Known rows, with every way that one mark hangs from another:
q_283[q_431 q_848 q_973[q_660]]: | -0.23 | -0.18 |  2.99 |  0.35 |  2.56 | -0.80 |  0.56 | -6.38 | -1.41 | -1.45 | -3.69 | -0.25 |  2.32 | -1.08 | -1.34 | -1.71 |  0.61 |  0.79 |  0.60 |  1.35 | -0.39 |  1.69 | -0.40 |
q_973[q_660]: |  1.11 |  0.16 | -0.29 | -0.25 |  2.00 | -0.53 |  1.05 |  2.47 | -0.94 | -0.28 | -0.66 |  0.11 | -0.20 |  0.37 |  0.28 | -0.88 |  0.25 |  0.51 | -0.07 | -0.39 |  0.18 | -0.55 | -0.08 |
q_848[q_283[q_973]]: |  0.41 | -0.17 |  1.07 |  0.07 |  0.74 | -0.70 |  0.22 | -0.73 | -0.95 |  0.14 | -0.04 |  0.61 |  1.92 | -1.09 | -0.79 | -0.44 | -1.05 |  0.26 | -0.27 |  0.73 | -0.27 |  1.65 |  1.67 |
q_431[q_612 q_973[q_660]]: |  2.07 |  0.70 | -0.09 | -1.60 |  0.12 | -1.11 |  0.88 |  2.81 | -1.96 | -0.50 |  1.39 |  0.91 |  2.79 |  0.54 |  0.16 |  0.29 |  1.08 |  0.31 |  0.16 |  0.17 | -0.40 |  2.04 | -0.44 |
q_431[q_612]: |  0.85 |  0.33 |  0.28 | -0.65 | -1.00 | -0.13 |  0.46 |  1.52 | -1.06 | -0.39 |  1.74 |  0.71 |  1.79 |  0.14 | -0.01 |  0.66 |  0.72 | -0.14 | -0.04 |  0.29 |  0.03 |  0.86 | -0.30 |
q_431[q_973]: |  0.41 |  0.27 | -0.13 | -0.78 | -0.26 | -0.58 | -0.29 | -0.50 | -0.27 |  0.09 |  0.10 |  0.12 |  1.11 |  0.16 | -0.03 |  0.24 |  0.14 |  0.09 |  0.25 |  0.14 | -0.56 |  1.57 | -0.09 |
q_431[q_283 q_612[q_660] q_973]: |  3.42 |  0.85 | -1.01 | -2.32 | -0.58 | -1.71 |  0.96 |  1.87 | -1.18 | -0.59 |  1.50 | -0.05 |  5.59 |  0.67 | -0.17 |  1.00 |  2.39 |  0.00 | -0.11 |  0.52 | -0.72 |  1.96 | -0.17 |
q_283[q_431[q_973] q_848]: | -0.46 | -0.04 |  2.36 | -0.37 |  0.54 | -1.10 | -0.60 | -4.78 | -0.64 | -1.15 | -2.58 |  0.13 |  2.47 | -0.87 | -1.04 | -0.25 | -0.06 |  0.30 |  0.36 |  1.03 | -0.63 |  1.88 | -0.24 |
q_660[q_431[q_283[q_973]]]: |  1.32 | -0.34 | -0.31 | -1.18 |  0.52 | -0.04 | -1.34 | -1.31 |  1.82 | -0.18 | -0.36 | -0.53 |  2.63 | -0.23 | -0.49 |  0.31 | -0.15 |  0.40 |  0.49 | -0.16 | -0.24 |  1.15 |  0.83 |
q_612[q_431]: | -0.17 | -0.51 |  0.38 | -0.01 |  0.63 | -0.74 | -1.21 |  0.24 |  0.09 |  0.19 | -2.54 |  0.49 | -0.01 | -0.35 | -0.71 |  0.02 | -0.68 | -0.34 | -0.07 | -0.36 |  0.55 |  0.49 | -0.80 |
q_848[q_660]: | -0.17 |  0.24 |  0.07 |  0.15 |  1.10 | -1.01 |  0.65 |  1.38 | -0.87 |  0.29 |  0.22 |  1.25 |  1.12 | -0.22 | -0.02 | -0.53 | -0.13 |  0.32 | -0.25 |  0.29 |  0.29 |  0.15 |  0.59 |
q_283[q_848]: | -0.43 |  0.11 |  1.84 |  0.14 |  0.27 | -0.79 |  0.81 | -1.79 | -0.35 | -0.63 | -1.70 | -0.61 |  0.52 | -0.57 | -0.40 | -0.25 | -0.04 | -0.06 | -0.23 |  0.35 | -0.09 |  0.28 |  0.06 |
q_848[q_973]: | -1.27 | -0.18 |  0.80 | -0.25 |  0.28 | -0.95 | -0.43 | -1.21 | -2.05 |  0.42 |  0.14 |  1.34 | -0.17 | -0.78 | -0.48 | -0.40 | -0.63 |  0.51 | -0.06 |  0.14 | -0.24 |  1.93 |  0.40 |
q_848[q_283 q_973[q_660]]: |  0.05 | -0.21 |  1.11 | -0.62 |  2.10 | -2.21 |  0.37 |  2.30 | -3.43 |  0.35 |  0.05 |  2.29 |  1.11 | -1.37 | -0.70 | -0.98 | -1.94 |  0.97 | -0.71 |  0.13 | -0.18 |  2.34 |  2.07 |
q_660[q_283 q_431]: |  0.68 | -0.83 | -0.46 | -0.74 |  0.47 | -0.25 | -1.56 | -1.36 |  3.71 | -0.41 | -1.16 |  0.18 |  1.87 | -0.74 | -0.44 |  0.51 | -1.83 |  0.71 |  0.12 | -0.15 |  0.45 | -0.17 |  1.83 |
q_660[q_431[q_283 q_612 q_973]]: |  2.33 |  0.11 | -0.58 | -2.36 | -0.60 | -0.66 | -1.29 |  1.18 |  1.02 | -0.39 |  1.24 |  0.25 |  4.33 |  0.15 | -0.28 |  1.27 |  0.15 |  0.28 |  0.42 | -0.19 | -0.46 |  2.16 |  0.63 |
q_431[q_283 q_612 q_973[q_660]]: |  4.13 |  0.90 | -1.19 | -2.74 |  0.04 | -1.36 |  1.21 |  4.59 | -1.85 | -1.17 |  2.16 |  0.16 |  5.82 |  0.74 |  0.07 |  0.89 |  2.01 |  0.40 |  0.17 |  0.06 | -0.95 |  2.15 |  0.29 |
q_283[q_431[q_612 q_973[q_660]] q_848]: |  0.65 |  0.26 |  2.40 | -0.95 |  0.85 | -1.43 |  0.23 | -2.56 | -1.82 | -1.58 | -1.73 |  0.67 |  3.68 | -0.61 | -0.90 | -0.24 |  0.55 |  0.45 |  0.30 |  1.05 | -0.51 |  2.18 | -0.48 |

Rows:
|  0.53 | -0.45 |  0.69 | -0.27 |  1.74 | -2.79 | -0.26 | -2.76 |  1.05 | -0.03 | -5.31 |  0.06 |  1.73 | -0.66 | -1.18 | -0.43 | -0.32 | -0.06 | -0.58 |  0.39 |  0.74 |  0.50 | -0.56 |  q_612[q_431[q_973] q_660[q_283[q_848]]]
|  2.21 | -0.11 | -0.64 | -1.49 |  1.38 | -1.61 | -0.70 |  2.37 | -0.47 | -0.35 | -2.26 |  0.10 |  2.81 |  0.06 | -0.65 |  0.18 |  0.21 |  0.02 |  0.07 | -0.51 | -0.13 |  1.40 | -0.38 |  q_612[q_431[q_283 q_973[q_660]]]
| -1.07 | -0.09 |  3.15 | -0.29 |  0.79 | -1.99 | -0.03 | -4.97 | -2.65 | -0.97 | -2.12 |  1.38 |  2.60 | -1.30 | -1.41 | -0.59 |  0.28 |  0.44 | -0.12 |  1.38 | -0.13 |  2.35 | -0.47 |  q_283[q_431[q_612[q_660]] q_848[q_973]]
|  0.25 | -0.79 |  1.33 | -0.39 |  0.94 | -0.63 | -0.85 | -5.12 |  3.26 | -0.88 | -2.78 | -0.57 |  2.72 | -1.41 | -1.06 | -0.12 | -1.39 |  0.82 |  0.28 |  0.60 |  0.19 |  0.98 |  1.76 |  q_660[q_283[q_848 q_973] q_431]
|  0.18 | -0.13 |  1.08 |  0.00 |  1.89 | -1.84 | -0.11 |  1.27 | -1.66 |  0.04 | -0.06 |  2.60 |  3.30 | -1.33 | -0.89 | -0.60 | -1.71 |  0.64 | -0.56 |  0.95 |  0.13 |  1.24 |  2.24 |  q_848[q_283[q_431] q_660]
|  1.76 | -0.12 | -0.72 | -1.90 |  0.10 | -0.56 | -1.63 |  0.10 |  1.78 | -0.10 | -0.02 | -0.27 |  3.08 |  0.05 | -0.28 |  0.81 | -0.36 |  0.37 |  0.43 | -0.38 | -0.50 |  1.57 |  0.85 |  q_660[q_431[q_283 q_973]]
|  1.43 |  0.31 | -0.34 | -1.48 |  0.68 | -1.49 | -0.25 |  2.20 | -0.15 |  0.03 |  1.09 |  1.40 |  4.14 | -0.10 | -0.22 |  0.37 | -0.04 |  0.50 |  0.04 |  0.17 | -0.04 |  1.69 |  1.04 |  q_848[q_660[q_431[q_283 q_612 q_973]]]
|  2.06 | -0.26 | -0.48 | -1.10 |  1.84 | -0.81 |  0.18 |  2.30 |  1.17 | -0.76 | -0.66 |  0.58 |  2.04 | -0.10 | -0.02 | -0.21 | -0.66 |  0.94 | -0.01 | -0.32 |  0.52 | -0.24 |  1.06 |  q_973[q_660[q_283 q_431[q_612]]]
|  1.36 |  0.23 |  0.00 | -0.99 |  1.24 | -1.35 |  0.75 |  0.45 | -0.12 | -0.66 | -1.24 | -0.02 |  2.03 | -0.06 | -0.08 | -0.32 | -0.02 |  0.68 |  0.05 |  0.13 | -0.39 |  0.99 |  0.58 |  q_431[q_973[q_660[q_283[q_848]]]]
|  1.55 |  0.19 | -0.63 | -1.04 |  1.17 | -1.06 |  0.48 |  0.98 | -0.01 | -0.45 | -0.65 |  0.20 |  1.83 |  0.14 |  0.05 | -0.21 | -0.01 |  0.69 |  0.12 |  0.02 | -0.36 |  0.90 |  0.55 |  q_431[q_973[q_660[q_283]]]
|  1.17 | -0.23 |  0.43 | -0.40 |  1.80 | -2.38 |  0.08 | -0.75 | -0.01 | -0.08 | -4.46 | -0.54 |  1.87 | -0.24 | -1.05 | -0.37 |  0.73 | -0.40 | -0.64 |  0.01 |  0.64 | -0.10 | -1.00 |  q_612[q_431[q_283[q_848]] q_660]
|  1.07 |  0.04 |  0.00 | -0.92 |  1.27 | -1.69 | -0.19 | -1.97 |  1.13 |  0.20 | -2.17 | -0.58 |  1.77 |  0.11 | -0.41 | -0.23 |  0.50 |  0.15 | -0.25 |  0.13 |  0.13 |  0.39 | -0.11 |  q_612[q_660[q_431[q_283[q_848] q_973]]]
|  1.01 | -0.25 |  0.79 | -0.20 |  2.02 | -2.22 |  0.18 | -2.53 | -0.14 | -0.08 | -4.73 | -0.75 |  2.25 | -0.40 | -1.30 | -0.71 |  1.06 | -0.31 | -0.41 |  0.36 |  0.50 |  0.56 | -1.08 |  q_612[q_431[q_283[q_848 q_973]] q_660]
|  1.66 | -0.10 | -0.59 | -1.01 |  1.50 | -2.37 | -0.50 | -0.22 |  0.02 |  0.29 | -3.53 | -0.11 |  2.41 |  0.15 | -0.88 | -0.08 |  0.86 | -0.30 | -0.37 | -0.07 |  0.29 |  0.85 | -1.08 |  q_612[q_431[q_283 q_973] q_660]
|  0.35 | -0.71 |  0.22 |  0.39 |  2.04 | -1.88 | -0.37 | -3.38 |  1.25 |  0.20 | -4.81 |  0.10 |  1.04 | -0.65 | -1.22 | -0.82 | -0.06 |  0.00 | -0.40 |  0.45 |  1.04 | -0.07 | -0.59 |  q_612[q_431 q_660[q_283[q_973]]]
|  1.58 |  0.24 |  0.48 | -1.24 |  0.90 | -1.45 |  1.01 |  0.85 | -1.44 | -1.00 | -0.58 | -0.49 |  3.26 | -0.46 | -0.50 | -0.07 |  0.72 |  0.46 | -0.22 |  0.10 | -0.67 |  1.10 |  0.93 |  q_431[q_283[q_848[q_973[q_660]]]]
|  1.14 |  0.18 |  0.19 | -0.36 | -0.01 | -0.92 |  1.05 | -0.96 | -0.21 | -0.38 |  0.19 |  0.42 |  2.54 | -0.08 | -0.36 |  0.09 |  1.18 |  0.10 | -0.27 |  0.89 |  0.36 |  0.45 | -0.15 |  q_431[q_612[q_660[q_283[q_973]]]]
|  2.80 |  0.47 | -0.29 | -1.53 | -0.81 | -0.21 |  0.91 |  0.82 | -1.16 | -1.06 |  2.15 | -0.30 |  5.42 |  0.09 | -0.44 |  0.81 |  2.19 |  0.09 |  0.29 |  0.67 | -0.71 |  1.89 |  0.34 |  q_431[q_283[q_973] q_612]
|  0.38 | -0.60 |  1.39 | -1.21 |  0.10 | -1.38 | -0.88 | -2.05 |  1.70 | -0.93 | -1.09 |  0.89 |  3.43 | -1.44 | -0.95 |  0.60 | -1.65 |  0.83 | -0.09 |  0.39 |  0.29 |  1.61 |  1.88 |  q_660[q_283[q_848[q_973]] q_431[q_612]]
|  0.21 | -0.22 |  0.27 | -1.10 |  1.83 | -1.41 | -0.42 |  0.72 | -1.75 |  0.13 | -0.38 |  1.25 |  0.86 | -0.53 | -0.42 | -0.70 | -0.68 |  1.01 |  0.01 | -0.37 | -0.16 |  1.82 |  0.77 |  q_848[q_973[q_660[q_431[q_283]]]]
|  0.33 |  0.06 |  2.45 | -0.16 |  1.87 | -0.93 |  1.11 | -3.49 | -0.77 | -0.86 | -2.48 | -0.62 |  1.78 | -0.70 | -0.79 | -1.21 |  0.49 |  0.57 |  0.29 |  0.69 | -0.11 |  1.69 | -0.09 |  q_283[q_848 q_973[q_660[q_431[q_612]]]]
|  1.45 | -0.05 |  0.20 | -0.31 |  2.19 | -1.10 |  1.48 |  1.28 |  0.19 | -1.08 | -1.92 | -0.19 |  1.27 | -0.30 | -0.07 | -0.79 | -0.24 |  0.82 | -0.28 |  0.00 |  0.24 | -0.79 |  0.95 |  q_973[q_660[q_283[q_848]]]
|  0.14 |  0.22 |  2.50 | -0.64 |  0.38 | -1.72 |  0.06 | -4.45 | -1.38 | -1.17 | -2.16 |  0.52 |  3.49 | -0.66 | -1.10 | -0.13 |  0.80 |  0.16 |  0.10 |  1.38 | -0.36 |  2.01 | -0.78 |  q_283[q_431[q_612[q_660] q_973] q_848]
|  0.53 | -0.08 |  0.41 | -0.63 |  1.25 | -0.60 | -0.89 | -1.90 | -0.72 | -0.67 | -1.21 |  0.81 |  1.85 | -0.12 | -0.52 | -0.44 |  0.09 |  0.61 |  0.55 |  0.47 | -0.44 |  1.30 | -0.33 |  q_283[q_431[q_973[q_660]]]
